What can hang from each mark:
Z_750: Z_301
Z_350: Z_601
Z_212: Z_694
Z_677: Z_301
Z_301: Z_6 Z_750 Z_824
Z_824: Z_301
Z_694: Z_212 Z_301 Z_556 Z_978
Z_601: Z_350
Z_668: Z_301
Z_978: Z_73 Z_350
Z_476: Z_350

Known rows, with every way that one mark hangs from another:
{Z_694 Z_212 Z_301 Z_556}: [-1.14  3.12 -1.04  1.30  1.51 -0.38  3.80  1.01 -0.04 -1.01  0.49 -1.02
 -1.71  0.65  2.43 -2.12  0.24 -2.08  1.60  0.30 -0.87 -1.90  0.48  1.49
  0.60]
{Z_668 {Z_301 Z_6 Z_750 Z_824}}: [ 4.07 -1.09  0.81  2.03 -3.50  1.44 -1.56  1.50  2.54  0.49  1.60 -2.07
 -0.31  0.48 -6.47  2.80 -1.19  2.22  1.61 -0.25 -1.90  2.97 -4.37  4.77
  5.03]
{Z_750 Z_301}: [ 5.02 -1.71  1.35  1.46 -3.23  0.90 -0.41  0.04 -0.08 -1.64  1.24 -2.35
 -0.65  0.45 -2.62  2.95 -0.92  3.83  2.49 -0.74 -1.73  1.38 -0.75  1.43
  1.59]
{Z_212 {Z_694 {Z_301 Z_750 Z_824} Z_556}}: [ 0.22  2.64 -1.36  1.44  0.20  0.30  1.79  0.76  0.99 -1.36  0.76  0.19
 -2.09  0.39  0.85 -0.26 -0.17 -0.91  2.15 -0.15 -0.30  0.02 -2.13  3.04
  0.95]
{Z_601 Z_350}: [ 4.95 -1.52  1.11  2.96 -2.26 -0.20  0.31 -1.08 -0.82 -2.05  0.75 -5.07
 -1.31  2.34  0.36  1.78 -1.17  4.38  2.65 -1.49  0.53 -0.46 -2.66 -2.04
 -0.30]
{Z_212 {Z_694 {Z_301 Z_6} {Z_978 Z_73}}}: [-0.45  1.15 -0.58 -0.54  0.20  2.82  1.20  1.58  0.46 -2.34  1.28 -0.64
 -2.08 -0.04  1.60 -0.31 -0.57 -0.65  3.07 -1.84 -1.21 -0.49 -1.67  2.19
  1.27]
{Z_677 {Z_301 Z_6 Z_750 Z_824}}: [ 5.15 -0.40  0.46  2.29 -4.72  1.60 -1.78  1.85  2.31  0.59  1.66 -1.25
 -0.25  0.04 -6.65  3.54 -1.63  2.72  1.71 -0.43 -1.47  3.48 -3.47  4.94
  4.22]
{Z_677 {Z_301 Z_6 Z_750}}: [ 4.78 -0.52  0.74  2.21 -3.69  1.73 -1.14  1.41  1.26  0.10  1.78 -1.32
  0.02  0.43 -6.01  3.59 -1.67  2.79  2.62 -0.39 -1.39  3.22 -2.24  4.05
  3.89]
{Z_824 Z_301}: [ 2.79 -2.11  1.17  2.79 -0.70 -0.34 -0.09 -0.61  0.82 -0.13  0.51 -3.74
 -0.46  1.11 -2.09  1.58 -1.13  3.22  3.00 -0.07 -0.76  1.17 -2.11  1.08
  3.30]
{Z_212 {Z_694 Z_301 Z_556 {Z_978 Z_73 Z_350}}}: [-1.06  1.52 -1.36 -0.44  0.43  2.06  3.07  1.00 -0.16 -2.87  1.15 -0.62
 -2.18  0.46  4.19 -1.95 -1.16 -1.58  3.47 -1.07 -0.60 -1.44 -1.13  0.68
  0.44]
{Z_694 Z_212 Z_301}: [ 0.33  1.73 -0.07  1.16  0.65  0.36  2.76  1.16 -0.35 -1.25  0.54 -1.28
 -1.42  0.80  1.54 -0.59  0.45 -0.06  1.94 -0.62 -1.09 -1.66 -0.17  1.26
  0.82]
{Z_301 Z_6 Z_824}: [ 4.00 -0.48  0.59  2.41 -2.99  0.48 -1.58  1.01  1.97 -0.19  1.53 -2.56
 -1.18  0.19 -3.95  2.20 -0.67  3.02  2.12 -0.45 -0.71  1.74 -4.15  3.02
  2.82]
{Z_694 Z_212 Z_556}: [ 0.12  1.92 -0.32  2.25 -0.07 -0.72  2.84 -0.26 -0.27 -1.53  1.06 -2.84
 -0.90  0.50  1.33 -2.10 -1.47 -0.81  2.32  0.49 -0.21 -0.29  0.58 -0.12
  1.39]
{Z_978 Z_73 {Z_350 Z_601}}: [ 4.74 -2.59  1.35  1.77 -1.02  2.04  1.70 -0.56 -0.51 -2.64  2.21 -3.89
  0.14  1.72  2.98  0.98 -2.97  5.18  5.80 -0.87 -0.36 -1.38 -3.28 -3.04
  0.01]
{Z_694 Z_212 {Z_301 Z_750 Z_824} Z_556 {Z_978 Z_350}}: [-1.93  2.82 -2.02 -0.35 -1.07  1.59  3.82  3.31  1.17 -0.65  1.28  0.51
 -2.58  0.96  1.89 -3.29 -1.55 -4.08  1.27 -0.45 -0.19 -1.28 -1.33  2.30
  1.98]
{Z_824 {Z_301 Z_6 Z_750}}: [ 2.86 -1.50  0.98  3.07 -0.73  0.50 -0.93  0.88  2.25  1.10  1.36 -2.01
 -0.06  1.11 -5.44  2.66 -1.76  2.66  3.51  0.25 -0.61  2.66 -3.41  3.56
  4.58]
{Z_694 {Z_301 Z_6 Z_824}}: [ 2.59  0.62  0.09  1.38 -0.86  0.74 -0.07  1.82  1.41 -0.10  0.86 -0.98
 -1.91  0.53 -1.85  1.95  0.98  1.87  1.64 -0.83 -1.17 -0.23 -3.34  3.72
  1.55]
{Z_978 Z_73 Z_350}: [ 3.97 -2.47  1.35  1.33 -0.63  2.24  1.78  0.14 -0.36 -2.54  2.24 -3.04
  0.38  0.78  1.91  0.56 -2.68  4.30  6.31 -0.87 -0.73 -0.66 -2.26 -1.69
  0.70]
{Z_677 {Z_301 Z_6}}: [ 4.76 -0.82  0.71  2.14 -3.76  1.14 -0.92  0.65  0.60 -0.52  1.27 -2.55
 -0.26  0.35 -4.39  3.05 -1.05  3.15  2.34 -0.49 -1.71  2.29 -1.83  2.89
  3.28]
{Z_694 Z_212 {Z_978 {Z_350 Z_601}}}: [ 0.88 -0.41 -0.15  0.55 -2.79  1.43  2.62  0.53 -1.10 -2.60  1.46 -3.59
 -1.56  1.88  2.84 -1.82 -2.64  0.23  2.63 -1.12  0.21 -1.14 -0.99 -2.57
  1.57]
{Z_476 Z_350}: [ 5.13 -0.76  1.48  3.18 -1.31 -0.30  0.11 -1.06 -0.32 -2.01  0.92 -4.81
 -2.20  2.14  0.00  1.96 -0.97  4.56  2.34 -1.03  0.80 -0.58 -2.48 -1.80
  0.33]
{Z_212 {Z_694 {Z_301 Z_824} Z_556 {Z_978 Z_73 Z_350}}}: [-0.81  1.60 -1.59 -0.37 -0.28  1.97  2.61  1.30  0.57 -2.49  1.07 -0.56
 -2.43  0.24  3.73 -2.02 -1.18 -1.65  2.81 -1.07 -0.71 -1.26 -1.96  1.31
  0.70]
{Z_750 {Z_301 Z_6}}: [ 5.04 -1.39  1.16  1.59 -3.45  1.15 -1.01  0.77  0.70 -1.05  1.67 -1.84
 -0.57  0.32 -4.28  3.47 -0.93  3.65  2.73 -0.52 -1.91  1.95 -1.69  2.75
  2.24]

Rows:
[-0.53  1.91 -1.70  0.35 -0.36  1.33  2.85  0.92 -0.15 -2.29  1.15 -0.29
 -2.55  1.58  2.99 -1.15 -1.20 -1.48  2.78 -0.64  0.26 -0.95 -1.88  0.82
  0.72] | {Z_212 {Z_694 {Z_301 Z_750} Z_556 {Z_978 {Z_350 Z_601}}}}
[ 4.05 -0.07  0.65  2.62 -2.86  1.33 -1.91  2.13  2.97  0.78  2.23 -0.82
 -0.77  0.33 -6.33  2.96 -1.54  2.53  2.58 -0.37 -0.24  3.03 -4.75  4.70
  3.63] | {Z_301 Z_6 Z_750 Z_824}
[-1.45  2.13 -1.12 -0.40  0.99  2.51  2.25  1.48  0.60 -2.12  1.33  0.06
 -2.19  0.04  2.29 -1.40 -1.10 -2.09  2.88 -1.37 -0.73 -0.42 -0.90  2.29
  1.10] | {Z_212 {Z_694 {Z_301 Z_750} Z_556 {Z_978 Z_73}}}
[-1.82  2.60 -1.98 -0.07 -0.56  1.20  4.03  2.37  0.11 -1.28  1.24 -0.95
 -2.61  1.80  3.21 -2.94 -1.18 -3.21  1.80 -0.22 -0.32 -2.39 -1.26  0.60
  1.29] | {Z_694 Z_212 {Z_301 Z_6} Z_556 {Z_978 {Z_350 Z_601}}}
[-1.99  2.79 -2.27 -0.35 -1.40  1.23  3.39  3.27  1.27 -0.71  1.14 -0.16
 -2.73  0.76  1.86 -3.31 -0.98 -3.92  1.19 -0.22 -0.65 -1.62 -1.76  2.43
  2.01] | {Z_694 Z_212 {Z_301 Z_6 Z_824} Z_556 {Z_978 Z_350}}
[-0.14  0.67 -0.66 -0.72  0.50  3.25  2.94  2.33  0.52 -1.34  1.99 -0.52
 -2.14  1.49  2.95 -1.19 -1.94 -0.88  3.32 -1.41 -0.46 -1.78 -1.98  0.71
  0.77] | {Z_694 {Z_301 Z_750} Z_556 {Z_978 Z_73 {Z_350 Z_601}}}
[-1.69  1.66 -0.70  0.30 -1.04  0.92  2.73  0.76 -0.34 -1.94  1.22 -2.89
 -2.06  0.36  1.98 -3.35 -1.97 -2.79  1.42 -0.70 -0.27 -0.30  1.09 -0.29
  2.10] | {Z_694 Z_212 Z_556 Z_978}
[ 5.45 -1.28  0.89  1.68 -4.51  1.01 -1.73  1.20  1.73 -0.61  1.50 -1.74
 -0.87 -0.02 -4.90  3.39 -0.93  3.56  1.80 -0.51 -1.94  2.21 -2.88  3.66
  2.57] | {Z_750 {Z_301 Z_6 Z_824}}
[-1.11  3.46 -1.00  1.43  1.64  0.17  3.57  1.80  0.60 -0.36  1.00  0.21
 -1.42  0.73  0.79 -1.55 -0.31 -2.38  1.92  0.33 -0.55 -0.95  0.03  2.69
  1.26] | {Z_694 Z_212 {Z_301 Z_750} Z_556}
[ 0.83 -0.35 -0.26  0.13 -1.23  2.37  1.65  0.24 -0.49 -3.38  1.54 -2.09
 -1.44  0.44  2.73 -0.88 -2.27  0.67  4.25 -1.49 -0.33 -0.14 -1.48 -0.65
  1.13] | {Z_212 {Z_694 {Z_978 Z_73 Z_350}}}
[-0.32  0.86 -1.14 -0.94 -0.63  2.92  1.92  3.16  1.77 -0.85  1.78 -0.49
 -2.48  0.19  1.54 -1.61 -1.14 -1.51  2.66 -1.16 -1.24 -1.36 -2.93  2.68
  1.59] | {Z_694 {Z_301 Z_6 Z_824} Z_556 {Z_978 Z_73 Z_350}}
[-1.13  3.49 -1.20  1.47  1.34 -0.15  3.22  1.72  0.69 -0.44  0.87 -0.50
 -1.60  0.53  0.75 -1.63  0.25 -2.24  1.78  0.53 -1.06 -1.32 -0.39  2.81
  1.26] | {Z_694 Z_212 {Z_301 Z_6} Z_556}
[-0.71  3.94 -1.48  1.62  0.32  0.28  2.30  2.89  2.36  0.70  1.26  0.86
 -1.62  0.25 -1.54 -1.13 -0.33 -2.65  1.24  0.59 -0.78 -0.12 -2.02  4.88
  2.22] | {Z_694 Z_212 {Z_301 Z_6 Z_750 Z_824} Z_556}
[-0.05  0.93 -1.17  0.73 -1.41  0.85  2.38 -0.21 -0.68 -3.06  1.18 -1.95
 -2.06  0.88  2.84 -1.65 -1.89 -0.80  3.32 -0.49  0.31 -0.07 -1.04 -0.46
  1.12] | {Z_212 {Z_694 Z_556 {Z_978 Z_350}}}
[-2.17  2.08 -1.62 -1.14 -0.19  2.42  4.11  2.98  1.03 -1.50  1.26 -0.66
 -2.29  0.12  4.29 -4.20 -1.68 -3.53  1.96 -1.07 -1.24 -2.55 -0.95  1.16
  1.17] | {Z_694 Z_212 {Z_301 Z_824} Z_556 {Z_978 Z_73 Z_350}}
[-3.11  3.17 -1.14 -1.05  1.53  3.45  2.91  3.91  1.82 -0.36  2.00  0.74
 -1.83 -0.26  0.58 -2.74 -1.64 -4.39  2.20 -1.15 -1.45 -0.77 -0.24  3.83
  2.38] | {Z_694 Z_212 {Z_301 Z_6 Z_750} Z_556 {Z_978 Z_73}}
[-1.30  2.61 -1.54  0.18  0.14  1.69  1.73  1.68  0.72 -1.58  1.25  0.32
 -2.54  0.50  0.58 -0.77 -0.67 -2.38  2.29 -0.82 -0.27  0.24 -1.49  3.17
  1.70] | {Z_212 {Z_694 {Z_301 Z_6 Z_750} Z_556 Z_978}}
[-1.49  1.94 -1.12 -0.52  0.93  2.10  2.34  0.95  0.09 -2.58  0.99 -0.79
 -2.42 -0.03  3.45 -1.74 -0.74 -1.88  2.66 -1.42 -0.92 -1.06 -0.60  1.46
  0.67] | {Z_212 {Z_694 Z_301 Z_556 {Z_978 Z_73}}}
[-1.63  1.74 -0.19 -1.19  0.68  4.21  1.83  4.08  1.58 -0.61  2.03  0.50
 -1.50 -0.16 -0.36 -1.20 -1.45 -2.43  2.57 -2.04 -1.66 -0.55 -0.90  3.57
  2.58] | {Z_694 Z_212 {Z_301 Z_6 Z_750} {Z_978 Z_73}}
[-1.32  2.16 -1.43 -0.06  0.18  1.13  2.31  0.66 -0.28 -2.43  0.65 -0.83
 -2.83  0.50  2.91 -1.49 -0.21 -2.01  1.97 -1.01 -0.41 -0.82 -0.58  1.43
  0.78] | {Z_212 {Z_694 Z_301 Z_556 Z_978}}
[ 1.13  2.01 -0.64  1.54  0.27  0.35  1.36  1.74  1.60  0.22  0.98 -0.03
 -2.04  0.63 -0.90  0.41  0.27 -0.23  1.40 -0.13 -0.56 -0.11 -2.22  3.80
  1.33] | {Z_694 {Z_301 Z_750 Z_824} Z_556}
[-3.14  2.90 -1.15 -1.16  1.43  2.85  3.14  3.16  1.17 -1.03  1.57 -0.45
 -2.14 -0.38  2.21 -3.26 -1.03 -4.07  1.95 -1.22 -1.76 -1.68  0.14  2.66
  1.78] | {Z_694 Z_212 {Z_301 Z_6} Z_556 {Z_978 Z_73}}
[-1.08  3.78 -1.18  1.54  1.40  0.41  2.96  2.51  1.34  0.22  1.34  0.72
 -1.27  0.62 -0.90 -1.09 -0.36 -2.57  2.08  0.59 -0.67 -0.41 -0.80  3.97
  1.89] | {Z_694 Z_212 {Z_301 Z_6 Z_750} Z_556}
[-0.30  1.18 -0.81 -0.20 -0.35  1.67  1.57  0.74 -0.46 -2.61  0.65 -1.03
 -2.62  0.60  2.23 -0.38 -0.10 -0.63  2.24 -1.64 -0.58 -0.67 -1.05  1.29
  0.93] | {Z_212 {Z_694 Z_301 Z_978}}
[-0.16  0.63 -0.90  0.25 -0.66  1.84  2.39  0.11 -0.28 -3.23  1.51 -1.91
 -1.65  0.33  3.35 -1.92 -2.40 -0.72  4.01 -0.88 -0.18 -0.27 -1.08 -0.47
  0.98] | {Z_212 {Z_694 Z_556 {Z_978 Z_73 Z_350}}}
[-0.08  2.34 -1.14  1.31  0.87 -0.02  2.42 -0.05 -0.21 -2.17  0.52 -0.80
 -2.04  0.62  2.43 -0.57  0.21 -0.58  2.57 -0.15 -0.43 -0.83 -1.01  1.55
  0.24] | {Z_212 {Z_694 Z_301 Z_556}}
[ 0.42  0.00  0.00  0.06 -0.78  2.44  0.96  0.14 -0.23 -3.15  1.40 -2.23
 -1.60 -0.06  2.01 -0.62 -1.79  0.41  3.43 -1.86 -0.62  0.22 -1.01  0.18
  1.38] | {Z_212 {Z_694 {Z_978 Z_73}}}
